Known rows, with every way that one mark hangs from another:
{q823 q826}: [  0 -19  20  -6  18 -15  20   8 -16  -5   1  24  40  -2  15  47  14 -51]
{q551 q71}: [ 10   9 -38 -39 -10   3 -14  11 -22  26  30   9 -16 -25  20  31 -20 -26]
{q63 q71 {q823 q719}}: [ -3 -11   0 -15  14  11   1  16  10  -7 -43  18 -24 -13  38 -17 -11  18]
{q719 {q823 q63}}: [-15   8  12  -7 -39   3  -4  13 -76  21  -5 -61  61 -22  29  22  22 -38]
{q719 q823}: [ -1  24   0 -10 -78   8   5  -8 -48  15   6 -32  56 -28  25  39  20 -31]
{q551 {q71 q63}}: [ 13  15 -35 -10   7  -7 -11   6 -16 -20  52 -11 -55 -21  24  13 -27  -9]
{q63 q823}: [ 13 -33 -20  -7 -34  34 -11  -6 -10 -12  -8  26  30 -23  35  19  -4  -1]
{q823 q63 q719}: [ -3  12  19 -18  40 -19  10  24 -45  27 -21  -5  23 -20  31   0  -5 -23]
{q71 q63 {q719 q823} q826}: [ 13  -5  14  26 -73 -16 -10 -24 -12 -13  -6 -42  35  15 -29 -23  22  34]
{q826 {q823 q63 q719}}: [-15   8  22  -3  12   2  17   5 -13  35 -22   0  32 -11   2 -15   2 -40]
{q63 q71 {q823 q826}}: [-17 -54   7  -2  30  13   1  20  19 -31 -27  13   0  11  30  14   9  -9]
{q71 q719 q826}: [ 19 -25  16   5 -44 -18 -17 -17   4  38 -36  21  44  11 -17  -6  24  21]
{q826 {q71 q63 q719} q823}: [  4  22   1  21 -55   9   6 -53  46  -1  44  16 -21   0 -30   8   1  30]
{q551 {q71 {q826 {q823 q719}}}}: [ 10  29 -27 -13   6   7   3   8  46  41 -32  37 -27  11 -46 -41 -12 -37]
{q823 q63 q826}: [-16 -34  28  -3  63 -14  15  24 -43   2  -1 -12  42   7  27  30  15 -55]
{q826 q71 {q823 q63}}: [-20  31   8  14 -21  26   3 -14  11  30   3  -2   4 -22   9  18  20 -33]
{q551 {q71 q63 q719 q826}}: [ 23 -14 -25  -1  -1 -23 -30  -5  12   0  15  -3 -41  25 -30 -31 -12  39]
{q63 {q71 q826} {q823 q719}}: [  2  -6   7  11  22   8  -7  18  41   0 -85  26 -31   3  19 -53   4  25]
{q71 q63}: [ 11   4   5  19 -17  -6   6 -16 -23 -33  27  -7  -5 -27  43  18  -2  -4]
{q826 q71 {q823 q63 q719}}: [-14  58   9  -1  17  14  19  -9  18  35 -10  19 -17 -16  -6  -2   1 -28]
{q826 q71 q823}: [  0  47  -6  11 -64  31  13 -31  39  24  10  35   0 -29   0  31  15 -30]

Rows:
[ 30 -10 -10  28  32   8  -1  -1  24 -54 -37  28 -23   3   8 -59 -18  28] => {q71 {q63 {q823 q719}} q826}
[-24  34  11  -4  22   1  19  20 -35   5  10 -36  22  -3   5  43  19 -44] => {q719 {q823 q63 {q826 q71}}}
[ 21 -17 -27 -20 -17 -14 -33   1  12  47  -4  15  -6  20 -36 -10  -4  21] => {q551 {q71 q719 q826}}
[ 10  70   3  18  -2   7  31 -28  50 -24  24  32 -52 -20 -10  -9 -14  -5] => {q826 {q71 q63} {q823 q719}}
[ -7   4  24  22  20   1   9   7  16  34 -70  11  25   8 -21 -50  26 -39] => {q71 {q826 {q823 q63 q719}}}
[ -4  52   1  20   6  -4  31  -5  -5 -51  49 -15 -17  -1  -2  38   4 -20] => {q719 {q823 {q826 {q71 q63}}}}
[ 26 -56 -50   2   4  11 -46  -6  33 -23  13  11 -40  27 -37 -46 -32  65] => {q551 {q71 {q63 q823} q719 q826}}
[ 21 -15 -25  11 -19  17 -16 -33  29 -38  42  20 -34  -3  -3   4 -24  70] => {q826 {q71 {q63 q823} q719}}
[ 22  -8 -17   0  20   9  10  -1   1 -54   7  22 -18 -16  27 -23 -31  24] => {q71 {q63 {q823 q719}}}
[-13 -27  12 -13  72  -1  22  32  20 -27 -39  32 -19  14  21  -6  -9  -6] => {q63 q71 {q823 q719 q826}}
[ 20 -62 -12   7 -31  11 -21 -25   0 -41  30   2  15   6   0  -6 -21  61] => {q71 {q63 q823} q719}
[-38   6  35  28 -20  -4 -16  23 -29  24 -66 -75  14   1  29 -29  51 -13] => {q719 {q823 {q63 {q71 q826}}}}
[  9   5  12   8  31 -27  18 -23  23 -34  46  24 -25  18 -21  29  -7  26] => {q823 {q826 {q71 q63 q719}}}
[  7 -57  -7  17  40  13   8   1   2 -80  25  15   6   7  18   9 -15  -6] => {q71 {q63 {q823 q826}}}
[ 18  26   0   5 -26 -15  -3 -36  13 -12  45  11 -31  -9  -1  22  -8  46] => {q826 {q71 q63 q719}}
[-37  10  37   2  20  -4  12  14   7  33 -50 -16  -5  -4  19 -25  18 -25] => {q826 {q823 {q63 q71} q719}}
[-27  -9  24  -4  16  -8  14  27 -62  -2   0 -48  64   5   8  35  24 -66] => {q719 {q823 q63 q826}}
[-27  17  35 -15  50 -27   5  32 -24  28 -47 -21 -20 -15  51 -14   9 -10] => {q823 {q63 q71} q719}
[-14  28   3 -19 -52  -2  -8  -6 -35  43  20 -42  29  -5 -14  26  14  23] => {q826 {q71 {q719 {q823 q63}}}}
[-14  -9  19 -12  52 -18   7   2  -9  23  17  11  14  22 -17  35   7  -2] => {q823 q63 {q826 {q71 q719}}}
[ 22 -58 -53 -24  -1  14 -37  -6   8 -25  57  -2 -32   9 -14 -12 -47  58] => {q551 {q71 {q63 q823} q719}}
[  9  42  -3   5 -68  -5   2 -31  -7  -7  53 -26  -8  -4 -15  19   1  41] => {q826 {q71 q63 {q719 q823}}}
[ -6 -21  24  10 -45 -11 -20   3 -41  44 -38 -48  75  15 -27 -21  35   9] => {q71 {q719 {q823 q63}} q826}
[ 22  39 -25  10  32  18  11  -8  33 -54  22  37 -69 -23  20 -15 -40  38] => {q826 {q71 {q63 {q823 q719}}}}
[-22 -32 -10 -41  27 -18  -8  35 -51  34  38 -57  35  39 -41  22  -5 -21] => {q551 {q71 {q719 {q823 q63 q826}}}}
[ -5  14 -16  -6  46   3  -8  28  16  46 -39   8 -24  17 -38 -57  -8 -39] => {q551 {q71 {q826 {q823 q63 q719}}}}
[-18 -26  33  23 -65  -2 -16 -23  60  43 -66   6  18  26 -31 -30  42  18] => {q63 {q71 q719 {q826 q823}}}
[ -2 -19 -17 -24   5 -25   3  10 -24 -18  67 -41  -1  35 -46  17 -23   2] => {q551 {q71 q63 {q719 {q823 q826}}}}
[ 12  12 -16 -12  71  14  28  14  38 -28   1  68 -24   3  -6  16 -28  -8] => {q63 {q823 q719 {q826 q71}}}
